What can hang from each mark:
j112: j963
j841: j454 j963
j957: j268 j963
j963: j112 j165 j426 j789 j841 j957
j454: j841
j268: j789 j957
j789: j268 j963

Every row comes from one small tree of marks. The marks that hang from a mark follow it in brackets, in the order of their numbers. Every link used is in the known rows. Which tree was each row made from?
Known rows:
j841[j454 j963[j426 j789 j957[j268]]]: [-0.157 -2.911  0.831  0.180  0.838  0.075  0.387  0.650 -0.366  1.114
  1.054  2.633  2.294  0.249 -1.531  0.006 -0.051 -0.500 -3.820  1.423
 -1.141]
j112[j963[j426 j957[j268]]]: [-0.321 -2.963 -0.367  0.650  0.810 -1.488  0.181  0.921  0.489  0.381
  0.187  0.909 -0.092 -0.632  1.103 -0.362  0.849 -0.375 -2.242  0.571
 -0.035]
j454[j841[j963[j165 j789[j268] j957]]]: [-2.225 -3.157  1.600 -1.005  0.757 -0.610  0.538  0.515  0.727 -1.855
  0.144  2.125  3.087 -1.700 -4.461  0.411  1.671 -0.639 -4.288  1.159
 -0.255]
j957[j268[j789] j963[j112 j165 j426]]: [-0.962 -2.590  0.678  0.349  0.848 -1.997 -0.625  0.859  0.974  0.835
 -0.747  1.199  0.851 -1.424  2.524  0.246  1.185 -1.204 -4.232  2.228
 -1.046]
j268[j789[j963[j112 j165 j426 j841[j454]]] j957]: [-1.051 -4.278  1.978  0.336  0.919 -2.281  0.506  0.762  0.394 -0.345
 -0.420  2.261  3.053 -1.647 -1.480  0.639  0.979  0.642 -5.549  2.113
 -3.015]
j268[j957[j963]]: [-0.795 -2.666  0.494 -0.468  0.871 -2.009  0.721  0.831  1.055 -0.677
 -0.646 -0.327  0.904 -0.893 -0.204  0.479  0.187 -0.118  1.007  0.880
 -0.791]
j112[j963[j165 j841[j454]]]: [-1.135 -2.324 -0.251  0.454  0.744 -2.169  0.147  0.164  1.359 -0.156
 -0.460 -0.306  1.739 -1.235 -3.870  0.267 -0.193  2.684 -2.313  0.597
 -1.064]
j957[j268[j789] j963[j112 j165 j426 j841]]: [-1.679 -3.327  1.868  1.053  0.864 -2.607 -0.231  0.651  1.283 -0.042
 -0.382  1.792  1.489 -1.357  4.282  0.498  1.323 -1.106 -4.728  2.013
 -1.726]
j963[j789 j957[j268]]: [-0.806 -2.000  0.247  0.899  0.672 -0.128  0.374  0.244  0.188 -0.848
  0.327  2.018  0.157  0.456  1.898  0.169  0.904 -1.114 -2.569  0.908
 -0.428]
j454[j841[j963[j165 j789 j957]]]: [-2.254 -2.965  1.405 -0.888  0.581 -1.410  0.823  0.760  0.725 -1.879
 -0.191  1.777  2.070 -1.232 -5.061  0.500  1.585 -0.006 -3.390  1.974
 -1.513]
j841[j454 j963[j112 j426 j789[j268]]]: [-0.326 -2.000  1.443 -0.265  0.320  1.498  0.071  0.536 -0.945  0.771
  1.655  2.980  3.435 -0.588 -1.182 -0.095 -0.411 -0.616 -4.896  0.293
 -0.751]
j112[j963[j165 j426 j957]]: [-0.696 -2.808 -0.006 -0.034  0.841 -2.333  0.197  1.374 -0.137  0.244
 -0.285  0.782  0.421 -1.397 -2.473 -0.577  1.322  1.316 -2.766  0.975
 -0.318]
j957[j963[j426]]: [ 0.303 -1.530  0.443  0.037  0.475 -1.107  0.080  0.640 -0.418  1.053
 -0.198  0.165  0.716 -0.597  1.876 -0.383 -0.208  0.114 -0.861  0.109
 -0.114]
j789[j268]: [ 0.098 -0.201  0.170 -0.085  0.158  0.775 -0.271 -0.230 -0.100  0.053
  0.394  0.394  1.059 -0.441  0.650 -0.094  0.056 -0.674 -0.935 -0.810
  1.206]
j454[j841[j963[j165 j789]]]: [-1.777 -1.700  1.216 -0.986  0.231 -1.016  0.136  0.043  0.701 -1.410
 -0.406  1.446  2.413 -1.020 -4.034  0.392  0.978 -0.235 -2.446  1.658
 -1.169]
j789[j268 j963[j112 j841[j454] j957]]: [-0.980 -4.164  0.326  0.941  0.743 -0.618  1.607  0.984  0.898 -1.487
  0.806  1.545  2.157 -0.981 -1.582  0.584  0.157  0.752 -5.351 -0.318
 -0.727]
j112[j963[j841]]: [-1.214 -1.999  0.373  0.825  0.261 -1.562  0.700  0.335  1.256 -1.001
 -0.211 -0.246  0.463 -0.774  1.142  0.241  0.222  0.524 -0.520 -0.178
 -0.842]
j454[j841[j963]]: [-1.169 -1.133  0.793 -1.087 -0.175 -0.565  0.378  0.025  1.195 -0.951
 -0.044 -0.096  1.308 -0.875 -3.718  0.544  0.275 -0.666 -0.184  0.600
 -0.711]
j789[j268[j957] j963[j165]]: [-0.122 -3.029 -0.029 -0.532  0.985 -1.729  0.331  0.627  0.322 -0.912
 -0.798  1.138  2.926 -1.394 -1.606  0.115  1.028 -0.272 -1.692  0.746
  1.163]
j789[j268[j957] j963[j426]]: [ 0.657 -2.864  0.733 -0.291  0.734 -0.608  0.296  0.549 -0.847 -0.020
  0.019  1.841  2.752 -0.921  1.570 -0.338  0.529 -1.144 -1.872 -0.213
  0.825]
j268[j957[j963[j165 j426 j841]]]: [-1.070 -3.628  2.199  0.136  1.097 -3.616  0.364  0.773  0.418 -0.582
 -0.396  1.781  2.557 -1.321  0.862  0.061  0.905  0.644 -1.169  1.324
 -1.236]

Write each row's tree:
[-0.625 -4.292  1.420  0.281  1.028 -1.898  0.348  0.657  0.030 -0.809
  0.515  3.186  4.277 -1.496 -1.682  0.145  0.592  0.836 -5.574  0.631
 -0.764]	j789[j268[j957] j963[j112 j165 j426 j841[j454]]]
[-1.440 -2.495  0.737 -0.460  0.123 -0.695  1.503  1.777  0.930 -1.111
  0.997  1.092  0.286 -0.513 -2.908  0.599  0.895 -0.498 -1.370  1.252
 -1.302]	j841[j963[j112 j957]]
[-1.517 -3.477  1.690  1.460  1.043 -1.233  0.056  0.373 -0.041 -0.678
  1.249  4.412  2.117 -0.093 -0.078  0.035  0.886  0.701 -7.221  1.663
 -2.105]	j963[j112 j165 j426 j789 j841[j454] j957[j268]]
[-0.953 -3.083  1.411  1.390  1.122 -2.468 -0.187  0.144  0.182 -0.126
 -0.239  2.826  2.491 -0.398  4.739 -0.161  0.761 -0.441 -3.775  1.325
 -0.651]	j957[j268 j963[j165 j426 j789 j841]]
[-0.594 -4.377  0.867  0.747  1.004 -1.421  0.834  1.166 -0.181 -0.562
  0.718  2.930  3.163 -1.380 -1.999 -0.048  0.703  1.363 -7.343  0.315
 -0.473]	j789[j268 j963[j112 j165 j426 j841[j454] j957]]
[-0.825 -1.179  1.948  1.072 -0.172 -0.666  0.199  0.273 -0.414 -0.696
  1.197  2.514  0.736 -0.116  3.093 -0.120  0.503 -0.313 -2.953 -0.050
 -1.394]	j963[j112 j426 j841]
[-0.779 -1.897  0.896  0.105  0.438 -1.319  0.097  1.315 -0.646 -0.360
  0.672  2.505  0.165 -0.757 -1.797 -0.376  1.444  0.643 -4.035  1.197
 -0.928]	j963[j112 j165 j426 j957]
[-0.374 -2.844  0.051  0.183  0.570 -0.663  1.345  1.161  0.441 -0.284
 -1.065 -0.369  0.067 -0.985  0.207  0.538  1.080 -0.605 -2.400  1.060
 -1.083]	j268[j789[j963[j957]]]
[-0.662 -2.782  1.726  1.192  0.064 -0.924  0.823  0.793 -0.094 -0.453
 -0.048  1.772  1.205 -0.895  4.403  0.339  0.953 -1.182 -4.715  0.666
 -2.104]	j268[j789[j963[j112 j426 j841]]]
[-0.263 -2.790  0.516  0.766  1.185 -2.640 -0.515 -0.040  0.990  1.196
 -0.202  1.173  2.608 -0.726  0.148 -0.014 -0.346  1.337 -3.286  1.036
 -0.491]	j957[j268 j963[j165 j426 j841[j454]]]
[-1.525 -3.251  1.772  1.038  0.920 -1.460 -0.195  0.439  0.901  0.199
  0.488  2.609  1.474 -0.940 -0.629  0.494  1.207  0.269 -6.747  2.098
 -2.502]	j963[j112 j165 j426 j841[j454] j957[j268[j789]]]
[-1.353 -2.734  0.318 -0.024  0.352 -0.956  1.069  1.384  1.633 -1.029
  1.047  1.557  0.221 -0.178 -1.067  0.724  0.979 -1.491 -1.672  1.586
 -0.766]	j841[j963[j112 j957[j268]]]
[-1.562 -2.534  0.054  0.246  0.842 -2.067 -0.203  0.786  2.098 -0.114
 -1.062  0.173  0.407 -1.465  1.414  0.792  1.186 -1.035 -3.334  2.370
 -1.042]	j957[j268[j789] j963[j112 j165]]
[-0.241 -2.751  1.011  1.225  0.710 -2.248 -0.220  0.071  0.371  0.473
 -1.047  1.832  2.256 -0.877  4.244  0.169  1.289 -1.158 -4.339  1.566
 -0.534]	j957[j268[j789[j963[j165 j426 j841]]]]
[-1.203 -2.811  1.597  1.530  0.418 -1.164  0.435  0.663  0.357 -1.120
  1.450  3.200  0.398  0.089  3.332  0.067  1.185 -0.994 -3.917  0.603
 -1.293]	j963[j112 j426 j841 j957[j268]]
[-0.102 -1.258  1.823  1.045  0.343  0.431 -0.063 -0.539 -1.258  0.482
  0.836  2.484  2.361  0.259  1.353 -0.213 -0.652  0.787 -3.857 -0.071
 -1.703]	j963[j426 j789 j841[j454]]
[ 0.111 -2.853  0.049 -0.325  0.759 -0.652  0.671  0.532  0.272 -0.890
 -0.300  0.883  2.336 -0.967  0.353  0.214  0.445 -1.076 -0.865 -0.061
  0.824]	j789[j268[j957] j963]
[-0.246 -1.261  0.445 -0.395  0.285  0.613  0.540  0.226 -0.004  0.519
  0.442  0.828  2.270  0.021 -3.381  0.380 -0.882  0.415 -1.501  0.885
 -1.278]	j841[j454 j963[j789]]
[-0.280 -3.334  0.042  0.222  0.595 -2.050  0.833  1.802 -0.536 -0.579
  0.044  2.411  0.785 -0.882 -1.337 -0.341  1.594  0.631 -5.017  1.355
 -0.663]	j789[j963[j112 j165 j426 j957]]
[-1.810 -4.605  2.479  0.432  1.309 -2.626  0.485  0.830  0.158 -0.934
  0.359  3.347  3.411 -1.229 -0.674  0.345  0.388  1.345 -5.143  1.882
 -3.049]	j268[j957[j963[j112 j165 j426 j789 j841[j454]]]]
[-1.464 -3.434  2.313  0.979  1.008 -0.041  0.197  0.535 -0.881 -0.795
  1.486  4.329  3.264 -0.974 -1.066 -0.147  0.904  1.029 -7.818  0.507
 -1.378]	j963[j112 j165 j426 j789[j268] j841[j454] j957]
[-1.051 -3.517  1.273  1.613  0.876 -1.083  0.219  0.185  0.424 -0.052
  0.777  2.827  2.237 -0.130  3.488  0.241 -0.462 -0.134 -5.424  0.800
 -2.038]	j957[j268 j963[j112 j426 j789 j841[j454]]]
[-0.659 -1.907  1.177 -0.368  0.434 -0.373 -0.028  0.837 -0.807  0.725
  0.934  2.938  2.926 -0.553 -3.881 -0.094  0.018  0.818 -4.913  1.836
 -1.718]	j841[j454 j963[j112 j165 j426 j789]]
[-0.838 -3.371  1.066  0.240  0.685 -0.007  0.652  1.083 -0.066  0.302
  1.500  3.406  1.951  0.121 -1.653  0.219  0.209 -0.690 -5.085  1.731
 -1.806]	j841[j454 j963[j112 j426 j789 j957[j268]]]
[-0.614 -2.547  2.155  1.088  0.710  0.022  0.640  0.210 -1.154  0.002
  1.034  2.832  1.951  0.119  0.068 -0.146 -0.046  1.077 -4.649  0.182
 -2.156]	j963[j426 j789 j841[j454] j957]
[-1.703 -4.081  1.724  0.986  1.119 -1.431  0.417  0.869 -0.444 -1.002
  0.361  3.050  2.833 -1.615  1.279 -0.453  1.665  0.334 -5.573  0.270
 -0.348]	j112[j963[j165 j426 j789[j268] j841 j957]]
[-0.489 -2.007 -0.766  0.101  0.265 -1.778  0.547  1.071  0.404 -0.926
 -0.527  0.970  0.779 -0.719 -1.381  0.145  0.869  0.495 -3.096  1.146
 -0.281]	j789[j963[j112 j165]]
